Each row comes from the steps of one walk. Every step used is in the known rows, and no mark comes twice. Write the walk behind each row, first mark first.
(in the rows, 128 means zero)
Known rows:
zupes, sinopo, selon, gofa, buvil, rezos: [189 161 137 112 191 104 190 153 160 131  88 193 167 168 184 154 166 114
 118 145 161 120 148 109 142 107 131 142 120 140 143  71]
ropav, buvil, rezos, zupes, sinopo: [161 165 134 143 154  99 211 147 135 133  85 187 152 136 167 120 145 117
 122 125 174  98 191 107 131 122 180 130  92 149 138  98]
zupes, sinopo, selon, gofa, buvil, ropav: [196 168 135  95 190 106 178 158 162 131  88 177 167 172 195 154 154 114
 119 147 161 120 151 111 135 109 118 141 118 137 145  67]
sinopo, selon, gofa, zupes, vumorur: [190 142 139 137 135  99 190 147 137 132  81 137 165 156 157 145 175 117
 131 144 153 132 138 128 137 117 108  85 123 142 154  56]
nite, zupes: [154 137 143 141 127  94 156 181 134 137  79 130 148 119 158 137 124  79
 126 140 153 113 119 122 109 134 151 120 114  88 137  97]
bonebo, zupes, sinopo, selon, gofa: [162 135 148 116 180 103 182 151 158 123  61 152 132 145 155 135 157  83
 120 125 148 125 112 112 112 112 132 111 143 139 113  57]
rezos, zupes, ropav, buvil, gofa, selon: [195 195 126 181  89 101 191 146 128 141  80 118 133 116 183 121 107 124
 135 130 166 112 212 110 127 150 175 123 100 136 134  99]
vevig, talu: [156 124 153 131 122  61 140 153 135 136  94 135 149 128 162 144 149 173
 126 141 156 108 107 116 156 119 164 126 136 147 140  89]
tofut, sinopo, selon: [162 159 137 114 122 104 198 152 154 126  97 162 151 221 157 127 132 111
 117 144 149 127 120 125 129 105 129 145 115 140 150  66]
buvil, sinopo, selon, gofa, zupes, rezos: [182 143 145 134 116  97 191 145 152 124  82 159 163 111 168 156 176 121
 109 159 154 183 146 128 152  89 113 122 130 137 129  66]
ropav, buvil: [159 151 141 131 125  98 208 152 128 136  86 139 154 128 159 109 123 119
 113 142 165 104 138 108 129 119 185 138  96 148 146  89]
buvil, rezos, zupes, sinopo: [155 161 140 131 165  97 162 151 136 132  91 200 148 135 171 148 152 112
 132 125 164 101 182 121 137 129 146 125 120 143 140 109]
tofut, sinopo, selon, gofa: [179 140 142 117 124 102 201 163 155 128  91 160 145 218 156 131 169 114
 115 142 149 134 123 123 129 101 117 142 118 141 151  63]
zupes, sinopo, selon, gofa: [186 138 143 114 191 104 185 154 159 129  84 160 141 160 160 132 165 113
 121 151 149 122 135 128 138 102 115 135 124 140 144  69]
zupes, ropav, buvil, rezos: [178 171 137 171  86  98 183 141 126 138  91 180 159 129 197 112 146 129
 128 142 168 109 154 106 126 125 156 139 106 139 151  96]
tofut, sinopo, selon, gofa, zupes, ropav: [195 153 135 153 102 104 192 149 150 131  81 154 169 220 169 124 169 115
 129 147 153 136 147 130 139  94 108 124 118 136 145  70]
rezos, zupes, ropav, buvil, sinopo, selon: [180 147 134 182  82 107 194 135 144 135  84 126 149 120 183 119 127 122
 140 129 161 144 214 109 123 137 139 128 100 137 130  75]
bonebo, talu: [131 127 157 127 123 111 156 152 127 136 114 150 141 129 166 144 125 112
 131 150 149 103 105 117 153 125 191 130  91 147 150  77]
nite, zupes, sinopo: [156 140 140 137 173  99 155 175 152 135  73 142 149 129 159 132 123  79
 127 146 154  99 135 130 112 113 148 120 115  85 132 105]
sinopo, selon, gofa, zupes, ropav: [204 148 140 161 113  98 182 148 133 131  79 135 167 157 171 133 177 113
 136 146 151 151 142 125 148 120 100 116 124 139 142  56]
selon, gofa: [182 116 155 117 133  92 160 174 131 135  82 136 142 119 156 141 187 118
 118 142 153 120 122 118 133 121 135 135 128 146 148  94]
selon, sinopo: [146 151 150 115 139 101 162 150 151 130  83 157 148  76 158 144 126 116
 120 147 157  85 126 130 133 104 129 137 156 144 148  94]
ropav, buvil, sinopo: [163 141 140 131 108 101 211 151 145 130  92 152 155  95 163 126 121 118
 114 142 167 133 147 113 126 101 179 145  98 149 133  96]
bonebo, zupes, rezos: [126 159 154 120 139  87 163 137 134 128  55 144 141 120 160 133 144 102
  91 145 155 125 109 109 118 114 162 104 147 135 123  73]
ropav, buvil, rezos: [158 168 141 131 127  95 210 152 125 133  96 192 156 132 168 123 145 118
 112 133 170 104 138 105 131 122 180 138  96 151 148  92]
ropav, buvil, sinopo, selon, gofa, zupes: [188 144 134 148 110 104 234 148 148 127  83 149 170 117 161 128 154 113
 119 142 166 159 158 117 140  96 153 126  98 148 126  70]
talu, vevig: [137 185 152 116 127 115 160 148 134 169 104 139 147 129 167 132 129 137
 120 154 151 125 120 124 136 121 158 119 120 148 163  95]
buvil, sinopo, selon, gofa, zupes, vumorur: [185 134 138 131 113 104 189 149 157 127  92 156 165 109 165 166 164 117
 131 145 156 160 146 132 131  98 112  96 127 137 139  75]
gofa, selon: [165 169 129 117 126 100 190 142 133 133  97 143 117 111 157 143  79 113
 120 146 153 112 116 128 141 133 189 133 130 142 143 102]
gofa, buvil: [161 168 136 115 129  98 162 151 136 141  91 140 194 134 195 166 101 119
 115 147 170 105 142  94 136 134 186 146 115 146 146  97]
buvil, rezos, zupes: [151 157 144 136 128  93 163 154 122 134  97 191 147 127 170 154 153 113
 130 119 162 111 169 115 134 147 148 126 120 146 141 103]
rezos, zupes, sinopo, selon: [165 145 137 135 174 103 177 143 150 130  81 133 143 154 157 132 126 109
 133 133 153 116 194 125 135 131 132 124 113 140 133  77]
sinopo, selon: [166 156 144 119 136  98 190 148 138 127 100 144 145 159 160 135 129 113
 120 144 148 137 112 119 136 132 123 140 120 142 147  52]

Write each row's walk:
[158 162 137 146 124  96 211 148 123 134  90 178 153 129 167 123 145 118
 121 122 172 105 180 102 128 135 181 129  91 150 140  92] => ropav, buvil, rezos, zupes
[166 147 137 138 176 102 175 170 160 133  78 146 145 149 160 131 126  77
 126 145 150 118 132 128 114 117 129 121 112  84 133  76] => nite, zupes, sinopo, selon
[183 144 134 135 175 105 180 151 156 135  74 133 161 155 174 148 142 112
 129 133 160 120 209 107 136 130 140 128 110 142 131  74] => rezos, zupes, sinopo, selon, gofa, buvil
[180 150 133 130 125 103 200 149 155 131  82 157 167 220 156 136 168 117
 126 145 155 120 144 135 129  93 116  93 117 138 158  71] => tofut, sinopo, selon, gofa, zupes, vumorur
[182 227 137 152 126  87 210 150 119 136  68 141 180 136 170 122 142 128
  99 158 177 111 164 115 150 100 183 114  93 142 142  95] => ropav, buvil, gofa, zupes, rezos
[175 152 141 132 168  97 180 153 142 131  90 201 142 149 168 151 184 111
 130 125 159 121 181 116 138 130 122 126 120 143 138  84] => buvil, rezos, zupes, sinopo, selon, gofa
[189 132 143 133 112 102 189 153 153 125  91 154 163 110 163 162 163 110
 127 144 154 177 138 130 144  99 112 127 127 141 125  73] => buvil, sinopo, selon, gofa, zupes
[187 132 148 118 137  98 192 162 139 129  90 142 141 153 158 138 178 113
 118 141 146 147 115 116 137 130 108 138 122 143 148  48] => sinopo, selon, gofa
[187 155 145 140 138  93 194 143 133 130  71 141 166 159 159 136 188 119
 109 158 152 155 140 126 158 108 111 111 124 139 142  49] => sinopo, selon, gofa, zupes, rezos
[202 218 129 169  88 103 200 146 140 136  82 151 138  94 194 120 109 131
 126 148 168  98 160 114 128 115 164 139 121 134 147  96] => zupes, ropav, buvil, gofa, selon, sinopo
[116 160 160 126 121 130 158 146 131 164 124 150 140 132 171 138 129 129
 130 155 151 116 110 119 154 121 196 115  88 150 161  75] => bonebo, talu, vevig
[183 149 137 132 123 102 201 156 150 128  82 156 166 220 155 131 168 110
 122 145 154 136 136 131 140  93 118 124 117 141 143  68] => tofut, sinopo, selon, gofa, zupes
[194 231 134 116 126  91 184 168 129 134  98 147 122 114 170 161  97 117
 115 142 159 110 117 123 139 133 177 137 124 137 145 107] => buvil, gofa, selon
[187 226 131 129 126 101 232 157 141 133  86 154 132  95 166 131 100 120
 109 141 172  93 143 113 132 114 194 138 111 144 143  92] => ropav, buvil, gofa, selon, sinopo
[183 147 133 136 177 104 178 177 165 137  70 144 166 153 177 147 143  79
 124 145 158 122 146 110 116 119 140 123 110  85 130  72] => nite, zupes, sinopo, selon, gofa, buvil
[175 170 131 145 174 101 179 133 141 129  73 147 187 161 158 134 125 107
 134 154 161 116 156 143 161  94 133 105 121 140 132  87] => gofa, zupes, sinopo, selon
[182 165 133 114 125 104 205 159 157 132  95 195 170 225 181 153 170 114
 112 137 160 133 136 106 132 107 132 147 114 142 149  66] => tofut, sinopo, selon, gofa, buvil, rezos
[174 148 135 181  90 100 174 140 129 141  75 114 149 124 178 109 126 124
 138 130 162 111 212 109 124 145 157 124 100 140 138  95] => rezos, zupes, ropav, buvil
[146 136 138 136 129  96 157 144 132 140  84 118 147 120 157 145 125 126
 136 128 158  86 193 124 109 146 149  73 116 141 161  99] => rezos, zupes, vumorur
[169 143 139 174  93  98 143 145 127 139  80 114 147 120 180 128 127 123
 143 132 156 113 199 118 127 149 137 122 118 136 139 100] => rezos, zupes, ropav
[158 181 130 129 128  95 166 149 132 141  94 180 192 136 204 178 121 117
 123 127 176 108 183  85 137 149 183 139 111 148 139 101] => gofa, buvil, rezos, zupes
[194 143 141 139 134  97 192 153 133 130  80 137 163 157 156 140 175 108
 129 145 152 148 131 126 150 117 109 116 123 144 140  55] => sinopo, selon, gofa, zupes
[174 141 135 180  80 104 177 142 138 138  79 123 150 102 182 121 126 125
 139 131 164 129 217 111 122 133 154 127 102 138 131  99] => rezos, zupes, ropav, buvil, sinopo
[170 169 132 114 115 106 186 146 159 133 103 157 192 124 201 180  99 116
 116 147 167 152 146  95 136 121 162 154 115 142 133  74] => gofa, buvil, sinopo, selon
[160 165 137 131 168  99 179 147 142 128  95 203 147 152 172 148 154 110
 132 124 160 115 180 118 138 132 131 127 116 143 140  86] => buvil, rezos, zupes, sinopo, selon
[191 173 128 190  82 103 195 127 135 132  77 139 193 126 183 121 124 117
 142 151 168 144 175 129 151 101 141 109 107 139 128  86] => gofa, zupes, ropav, buvil, sinopo, selon
[207 151 136 168 111 101 207 145 135 131  75 135 170 158 169 119 176 115
 131 145 157 148 153 118 147 116 116 117 109 141 140  53] => sinopo, selon, gofa, zupes, ropav, buvil
[174 150 135 184  91 100 173 168 136 142  73 127 155 120 180 109 124  92
 133 142 160 114 150 112 102 129 157 119  98  84 137  91] => nite, zupes, ropav, buvil
[189 237 137 115 132  97 187 163 142 131  93 158 122  84 170 164  97 116
 116 145 161  95 122 129 137 119 162 138 144 139 145 104] => buvil, gofa, selon, sinopo
[157 176 131 114 134 106 193 138 153 129  89 156 115  71 156 147  78 114
 121 148 156  93 123 136 140 115 169 134 154 142 142  97] => gofa, selon, sinopo
[190 151 137 112 191 105 187 153 163 132  82 158 164 165 177 146 151 115
 117 150 157 121 149 113 141 106 132 142 120 141 142  69] => zupes, sinopo, selon, gofa, buvil
[200 201 139 171  84  96 181 156 126 140  86 138 157 127 196 114 134 132
 125 147 167 108 155 107 125 124 156 140 101 136 149  99] => zupes, ropav, buvil, gofa
[188 146 139 125 159  97 167 165 144 141  79 179 176 133 191 171 182 118
 121 132 171 110 183  93 138 128 159 134 119 146 138 101] => selon, gofa, buvil, rezos, zupes, sinopo
[189 171 135  97 124 105 195 167 156 132  97 179 171 229 193 151 157 115
 113 138 161 131 139 106 127 108 121 145 110 138 152  63] => tofut, sinopo, selon, gofa, buvil, ropav
[184 123 147 117 114 104 189 161 159 124  98 158 143 106 164 160 166 114
 120 142 149 176 125 122 132 105 111 145 128 140 132  68] => buvil, sinopo, selon, gofa
[189 180 136 182  89  98 175 153 126 141  78 116 149 122 185 119 130 125
 137 130 166 111 212 106 124 145 155 125  98 137 138  98] => rezos, zupes, ropav, buvil, gofa
[154 164 133 143 126  97 210 144 127 138  90 179 155 128 167 127 144 126
 124 123 175  90 186 107 116 134 180  98  91 147 155  93] => ropav, buvil, rezos, zupes, vumorur
[195 148 139 149 109  96 158 163 134 144  81 168 179 127 206 167 183 125
 129 131 170 122 185  89 134 142 150 133 121 143 143  98] => selon, gofa, buvil, rezos, zupes, ropav
[179 131 140 136 174 103 179 152 152 132  75 131 138 151 155 133 156 110
 132 132 152 122 197 122 135 128 121 123 116 141 132  74] => rezos, zupes, sinopo, selon, gofa
[182 151 132 184  84 103 191 164 152 136  81 139 153 116 185 118 124  89
 134 143 158 146 152 113 102 124 138 125  97  81 129  73] => nite, zupes, ropav, buvil, sinopo, selon
[195 196 126 182  90  99 189 172 136 142  76 131 138 114 186 120 105  91
 130 142 163 114 150 113 107 136 173 119  99  80 135  97] => nite, zupes, ropav, buvil, gofa, selon
[184 164 129 191  79 102 180 131 129 136  73 136 195 110 184 122 124 119
 142 152 171 130 179 130 149  98 156 107 111 140 130 109] => gofa, zupes, ropav, buvil, sinopo
